What can hang from each mark
selef: guli
potu: didi sirud
nagul: guli potu sirud
guli: potu selef sirud
didi: potu
sirud: didi guli

Every row comes from one small tree of marks. The marks that hang from a mark follow it in brackets, in alphabetical order. Every link used is in the known rows. Which tree was each row made from?
Known rows
selef[guli[potu[didi] sirud]]: -2.82  2.86  0.67  -0.26  -0.93  -2.96  1.67  -1.39  -3.90  -0.37  -3.56  1.94  2.34  -2.52  0.56  2.08  1.69  -0.46
guli[potu[sirud] selef]: -0.98  -0.63  1.13  0.52  0.62  -3.50  0.53  -0.94  -2.65  -0.40  -2.89  1.81  3.20  -3.32  0.39  2.67  1.30  -1.78
nagul[guli[selef sirud] potu]: -2.15  1.27  -0.43  1.32  0.22  -3.83  2.58  -2.15  -4.75  -0.03  -0.85  2.00  2.50  -3.55  -0.56  0.43  0.62  -2.24
potu[didi sirud]: -2.94  2.86  1.98  -0.46  -0.11  -3.08  -0.57  -2.53  -0.15  0.34  -3.87  2.07  1.80  -2.78  -0.28  0.78  0.44  1.59
guli[sirud[didi[potu]]]: -2.36  2.83  -0.30  -0.55  0.61  -4.10  -1.67  -2.00  -3.30  1.29  -3.95  1.49  2.41  -2.74  0.67  3.62  0.66  0.41
nagul[potu]: -1.72  3.51  -0.81  1.28  0.18  -3.74  -0.31  -0.85  -0.59  -0.40  -2.33  1.85  2.14  -2.77  -0.49  2.14  -0.50  -0.06
potu[sirud[guli]]: -0.70  2.58  1.00  0.27  0.37  -3.13  -1.36  -1.33  -0.12  1.58  -2.10  1.90  1.32  -2.65  0.06  3.40  -0.49  1.09
sirud[guli[selef]]: 0.38  1.47  -0.98  1.23  0.15  -3.35  -0.33  -1.50  -1.98  0.71  -2.75  1.73  1.63  -3.35  0.36  4.96  -1.11  -0.58
guli[sirud]: -1.00  6.27  -0.36  -0.16  0.21  -3.75  -0.17  -1.86  -3.37  -0.03  -2.99  1.93  2.27  -2.74  0.73  3.84  0.55  0.29
selef[guli[potu sirud[didi]]]: -1.45  2.48  -0.03  -0.34  -0.52  -3.19  0.78  -0.18  -4.57  0.72  -2.32  1.29  2.19  -2.43  0.61  4.73  0.85  -0.58
potu[didi sirud[guli[selef]]]: -1.86  -0.54  1.98  -0.18  -0.15  -2.79  0.13  -3.07  -0.95  1.21  -3.95  1.89  1.81  -3.39  -0.18  2.01  -0.06  0.11
nagul[potu sirud[guli[selef]]]: -2.03  0.36  0.25  1.16  0.14  -3.49  1.23  -0.27  -2.31  1.83  -2.59  2.00  2.40  -3.49  -1.43  1.19  -0.93  -2.05
potu[didi sirud[guli]]: -2.42  1.68  1.95  -0.24  -0.21  -2.85  -0.88  -2.31  0.46  1.43  -3.34  1.95  1.33  -2.65  -0.38  1.73  -0.16  1.69
guli[selef sirud[didi]]: -0.75  2.82  -0.07  -0.66  0.09  -3.67  0.12  -2.34  -4.84  0.67  -3.56  1.34  2.67  -3.34  0.65  5.09  0.15  -0.77
didi[potu[sirud[guli[selef]]]]: -1.20  -1.92  0.72  0.54  1.04  -3.43  -1.23  -2.41  -1.35  1.69  -3.74  1.94  2.06  -3.49  0.63  2.42  0.31  -0.83
selef[guli[potu]]: -0.76  2.26  -0.93  1.23  -0.35  -3.18  0.53  0.47  -2.39  -0.35  -2.16  1.81  1.68  -2.54  0.50  3.72  0.32  -0.51
didi[potu[sirud[guli]]]: -1.76  0.29  0.71  0.44  0.94  -3.48  -2.05  -1.73  -0.05  2.02  -3.04  1.99  1.54  -2.77  0.40  2.24  0.23  0.70

Write each row's tree
-0.31  -1.88  -0.58  1.00  0.09  -3.47  -0.28  0.13  -2.56  1.19  -2.31  1.01  2.42  -3.07  -0.01  5.93  -0.70  -1.27 -> sirud[didi guli[potu selef]]
-1.67  -1.48  0.13  1.06  -0.31  -3.17  0.65  -1.07  -1.86  0.09  -3.61  1.66  2.55  -3.20  -0.10  3.36  0.13  -1.21 -> sirud[guli[potu[didi] selef]]
-3.24  0.34  0.13  1.06  0.01  -3.89  1.36  2.18  -3.64  2.37  -0.25  1.56  1.80  -2.66  -2.04  0.59  -0.14  -0.71 -> nagul[guli[potu] sirud[didi]]
-1.05  1.44  1.28  -0.35  0.17  -3.09  -1.79  -1.07  -0.22  2.58  -2.13  1.32  1.18  -2.54  -0.26  4.36  -1.05  1.59 -> potu[sirud[didi guli]]
-1.18  0.71  0.04  -0.29  0.17  -3.78  0.59  -1.06  -5.25  0.07  -3.19  1.19  3.54  -3.19  0.65  5.08  1.05  -1.97 -> guli[potu selef sirud[didi]]
-1.02  2.68  -0.62  0.86  0.20  -3.77  1.84  -2.30  -5.49  0.26  -1.27  2.01  1.97  -3.55  0.12  2.04  0.57  -1.38 -> nagul[guli[selef sirud]]
-1.73  2.95  0.03  -0.37  0.12  -3.86  -0.36  -0.26  -3.91  0.32  -2.53  1.24  3.06  -2.46  0.38  4.80  0.92  -0.46 -> guli[potu sirud[didi]]
-0.82  1.92  -0.27  0.34  0.37  -3.86  1.08  -1.29  -5.19  -0.82  -3.24  1.76  3.66  -3.28  0.95  4.06  1.67  -2.48 -> guli[potu selef sirud]
-1.27  1.11  1.06  0.38  -0.09  -2.90  0.57  -0.12  -1.99  0.28  -2.05  1.91  1.85  -2.57  0.44  2.34  1.03  -0.40 -> selef[guli[potu[sirud]]]
0.07  0.33  -0.70  0.57  0.00  -3.31  -0.84  -1.26  -2.02  1.71  -2.77  1.17  1.54  -3.23  0.01  6.01  -1.61  -0.11 -> sirud[didi guli[selef]]
-3.13  3.16  0.76  -0.22  -0.32  -3.58  0.73  -1.59  -3.39  -0.73  -3.76  1.88  3.16  -2.59  0.26  2.24  1.75  -0.37 -> guli[potu[didi] sirud]
-2.50  -1.04  1.08  0.76  0.31  -3.54  0.35  0.43  -2.05  1.52  0.09  1.41  1.75  -2.57  -1.07  1.43  0.47  0.07 -> nagul[guli[potu[sirud[didi]]]]
-3.29  0.64  2.11  -0.08  -0.03  -3.23  0.01  -1.22  -0.72  -0.27  -3.51  1.92  2.71  -2.59  -0.31  0.83  1.47  0.27 -> guli[potu[didi sirud]]
-3.72  2.23  -0.03  1.72  0.13  -3.86  1.93  0.65  -2.44  1.58  -0.38  2.23  1.59  -2.95  -2.41  -2.03  -0.50  -0.79 -> nagul[guli potu sirud]
-3.37  -2.04  -0.25  0.99  0.57  -4.10  0.85  -0.36  -4.41  3.00  -2.28  1.74  1.65  -3.65  -1.45  -0.33  -0.27  -1.37 -> nagul[guli[selef] sirud[didi[potu]]]
-2.36  -0.67  -0.12  1.81  0.26  -3.90  2.68  1.12  -4.96  1.09  -0.93  2.07  2.46  -3.47  -1.41  -0.17  0.57  -2.67 -> nagul[guli[potu selef] sirud]
-2.16  -0.47  0.17  0.84  -0.22  -3.46  0.97  -1.30  -2.53  -1.07  -4.12  1.72  3.04  -3.28  -0.03  2.46  0.77  -1.33 -> guli[potu[didi] selef]
-3.73  -0.50  1.23  0.70  -0.42  -3.22  1.70  -1.19  -1.96  1.66  -3.87  2.06  2.41  -3.48  -1.83  -0.43  -0.63  -1.47 -> nagul[potu[didi] sirud[guli[selef]]]
-0.88  0.32  -0.56  0.89  -0.06  -3.50  -1.09  0.85  -1.18  1.39  -1.71  1.08  1.91  -2.37  -0.24  5.69  -0.78  0.25 -> sirud[didi guli[potu]]
-0.46  -0.77  1.28  -0.24  0.27  -3.03  -0.81  -1.86  -1.52  2.31  -2.76  1.29  1.68  -3.28  -0.06  4.67  -0.90  0.04 -> potu[sirud[didi guli[selef]]]
